Known rows, with every way that one mark hangs from another:
falif[gemuz[luni zenop]]: [-1.87  0.70 -1.51 -1.72  0.10 -1.58 -1.84 -0.79  0.25 -0.39 -4.53 -1.46
 -0.13  0.49 -0.67  1.53  0.55 -0.82 -2.43]
teke[gemuz[dafo danof luni zenop]]: [-3.69 -0.87  3.22 -0.21 -0.04 -3.31 -5.51  1.30  0.88  2.53 -7.00 -3.96
 -0.49 -2.14 -1.29  0.42  0.89 -1.50 -1.96]
luni[gemuz[dafo danof teke zenop]]: [-2.02 -0.43  1.80  1.32 -1.36 -4.79 -3.81  2.69 -2.68  5.18 -6.68 -4.50
 -2.59 -3.94 -1.15 -0.17 -0.41 -0.07 -2.56]
luni[gemuz[danof teke zenop]]: [-1.47 -0.28  0.53  0.41 -1.85 -4.03 -2.63  2.33 -2.39  3.41 -5.15 -3.19
 -2.25 -2.47 -1.31  0.54 -0.12  0.79 -1.95]
falif[gemuz[danof zenop]]: [-0.35  0.23 -1.32 -0.14 -0.02 -1.57 -1.30  1.07 -0.49  0.93 -2.90 -2.33
 -0.27 -1.79  0.42  0.91 -0.38 -0.39 -1.83]
teke[gemuz[dafo[luni] danof zenop]]: [-3.07 -0.40  2.90  1.34 -2.89 -3.68 -5.03  2.25  0.68  2.40 -6.65 -3.68
 -0.77 -2.60  0.25  0.30 -0.03 -0.27 -1.55]
danof[gemuz[dafo[luni] teke]]: [-2.42 -0.04  4.10  1.16 -0.33 -2.37 -3.97  1.97 -1.28  2.11 -3.34 -2.19
 -0.47 -1.51 -0.49 -0.61  0.20 -0.24 -1.51]
teke[gemuz[luni zenop]]: [-2.36  0.01  1.59 -2.05 -1.01 -2.34 -3.39 -0.25  0.55 -1.07 -5.42 -1.55
 -0.43  0.37 -1.75  1.67  0.95 -1.42 -1.45]
gemuz[dafo luni]: [-2.67 -0.41  1.76  0.31  1.42 -0.85 -2.56  0.13  0.70  2.39 -3.35 -1.55
 -0.03 -0.14 -0.39 -0.42  0.88 -0.46 -0.84]
falif[gemuz[zenop] luni]: [-0.66  1.06 -1.95 -0.01 -2.20 -1.52 -1.39 -0.94 -0.76 -0.51 -3.55 -2.18
  0.97 -0.27  0.18  1.55 -0.71 -1.56 -2.43]
teke[gemuz[danof luni zenop]]: [-3.27 -0.67  2.20 -1.35 -0.44 -2.65 -4.34  0.98  1.04  0.53 -5.45 -2.53
 -0.18 -0.60 -1.32  1.07  1.06 -0.61 -1.14]
dafo[luni]: [-1.43  0.18 -0.16  0.53 -2.13 -0.39 -1.09  0.72  0.82  0.31 -1.39 -0.13
  0.38  0.90  0.81  0.05  0.19  1.61  0.31]
luni[gemuz[dafo danof]]: [-1.38 -0.92  1.56  1.02 -0.09 -1.93 -3.97  1.97 -0.83  3.70 -3.62 -2.20
 -1.40 -3.35 -0.46 -1.17 -0.32 -0.18 -1.81]
luni[gemuz[danof]]: [-0.85 -0.61  0.31  0.12 -0.62 -1.16 -2.74  1.55 -0.49  1.87 -1.61 -0.95
 -0.94 -1.77 -0.50 -0.52 -0.20  0.26 -1.02]
ruli[gemuz[dafo[luni] danof]]: [-2.39 -0.74  1.33  2.72 -0.74 -1.29 -3.57  2.11  0.80  5.37 -3.77 -2.74
  1.82 -1.61  2.05 -1.49  0.36 -0.28 -1.49]
danof[gemuz[zenop]]: [-0.14  0.81  3.28 -2.07 -1.26 -1.71 -1.06  0.74 -0.08 -1.87 -3.14 -1.03
 -0.68 -0.37 -1.21  1.43 -1.24 -2.00 -1.41]
teke[gemuz]: [ 0.14 -0.56  0.94 -1.02  0.08 -0.82 -2.29 -0.19 -0.36 -1.40 -0.58 -0.05
 -0.09 -0.97 -0.80  0.19  0.45 -1.24 -1.02]
dafo[gemuz luni]: [-1.21  0.52  1.42 -0.39 -0.65 -1.88 -1.31  1.45  0.76 -0.82 -3.35  0.81
  0.96  0.45  0.24 -0.11 -0.69 -0.30 -1.15]

Rows:
[-2.41  0.00  1.25  2.53 -0.80 -2.31 -2.46  1.49 -1.33  3.96 -3.21 -2.20
 -0.65 -1.11  0.52 -0.96  0.93  1.47 -0.90]
gemuz[dafo[luni] teke]
[-1.94 -0.38  2.11  0.66 -1.65 -1.80 -4.42  0.88  0.16  0.77 -3.68 -1.35
  0.07 -1.54  0.20 -0.54  0.59 -0.55 -1.11]
teke[gemuz[dafo[luni]]]
[-2.28 -0.46  0.52  0.69 -2.68 -1.75 -3.72  2.21  0.39  2.33 -3.40 -1.11
 -0.57 -0.85  0.31 -0.42  0.12  2.01 -0.71]
dafo[luni[gemuz[danof]]]
[-3.28 -0.97  0.77  0.98  2.04 -1.45 -3.05  1.55 -0.38  3.67 -1.79 -2.14
 -0.03 -0.10 -0.68 -0.65  1.90  1.32 -0.10]
gemuz[danof luni teke]
[-2.36  0.67 -0.18 -0.80  0.83 -2.33 -2.88 -0.36 -0.25  1.32 -6.14 -2.77
 -0.55 -0.79 -0.44  0.83  0.33 -1.56 -3.29]
falif[gemuz[dafo luni zenop]]
[-2.53  0.15  0.54  0.38 -4.76 -3.36 -3.46  2.53  0.22  2.07 -6.11 -2.26
 -1.20 -1.02 -0.09  0.80 -0.62  1.50 -1.16]
dafo[luni[gemuz[danof zenop]]]
[-2.48  0.06  0.61  1.22 -3.32 -4.02 -3.82  1.74 -2.36  3.61 -5.78 -4.13
 -0.69 -2.01 -1.13  0.51 -0.12  0.12 -1.93]
falif[luni[gemuz[danof teke zenop]]]
[-1.10  0.10  2.19  0.09  0.70 -4.38 -1.04  2.79 -1.55  2.33 -4.98 -2.51
 -0.47 -2.07 -0.92  0.38 -0.66 -1.00 -1.99]
dafo[gemuz[danof teke zenop]]
[-2.32 -0.53 -1.11 -0.49  2.50 -0.21 -3.44  0.24  0.85  1.38 -1.69 -1.16
  0.83 -0.40  0.14 -0.27  1.38  0.00 -1.50]
falif[gemuz[danof luni]]
[-3.67 -0.81  2.00  1.62  1.06 -3.68 -4.06  1.90 -1.09  6.94 -7.21 -4.87
  0.53 -1.92 -0.05 -0.45  1.31 -1.35 -3.01]
ruli[gemuz[dafo danof luni teke zenop]]
[-1.41 -0.26  2.10  1.49 -0.79 -2.75 -1.79  2.02 -0.08  3.31 -4.93 -3.57
 -1.16 -2.44  0.14  0.03 -0.59 -0.58 -0.55]
gemuz[dafo danof zenop]
[-2.74  0.27  2.06  0.86 -1.41 -4.98 -2.31  3.40 -0.74  2.41 -6.53 -2.46
  0.00 -1.09 -0.36  0.60 -0.73  0.75 -1.67]
dafo[gemuz[danof teke zenop] luni]
[-2.87  0.46  3.54 -1.83  0.09 -3.07 -3.03  0.93 -1.00  0.20 -4.86 -2.19
 -0.86  0.35 -2.43  1.47  0.67 -1.20 -1.92]
danof[gemuz[luni teke zenop]]
[-2.86  0.22  2.62 -1.12  0.89 -3.30 -2.23  1.97  1.22  0.98 -6.57 -1.54
  0.64 -0.12 -1.15  0.80 -0.41 -1.32 -1.62]
dafo[gemuz[danof luni zenop]]
[-2.75 -1.02  2.76  1.60 -1.21 -2.13 -5.49  2.01  0.73  2.40 -3.89 -2.66
  0.16 -2.51  0.63 -0.92  0.67  0.07 -0.90]
teke[gemuz[dafo[luni] danof]]
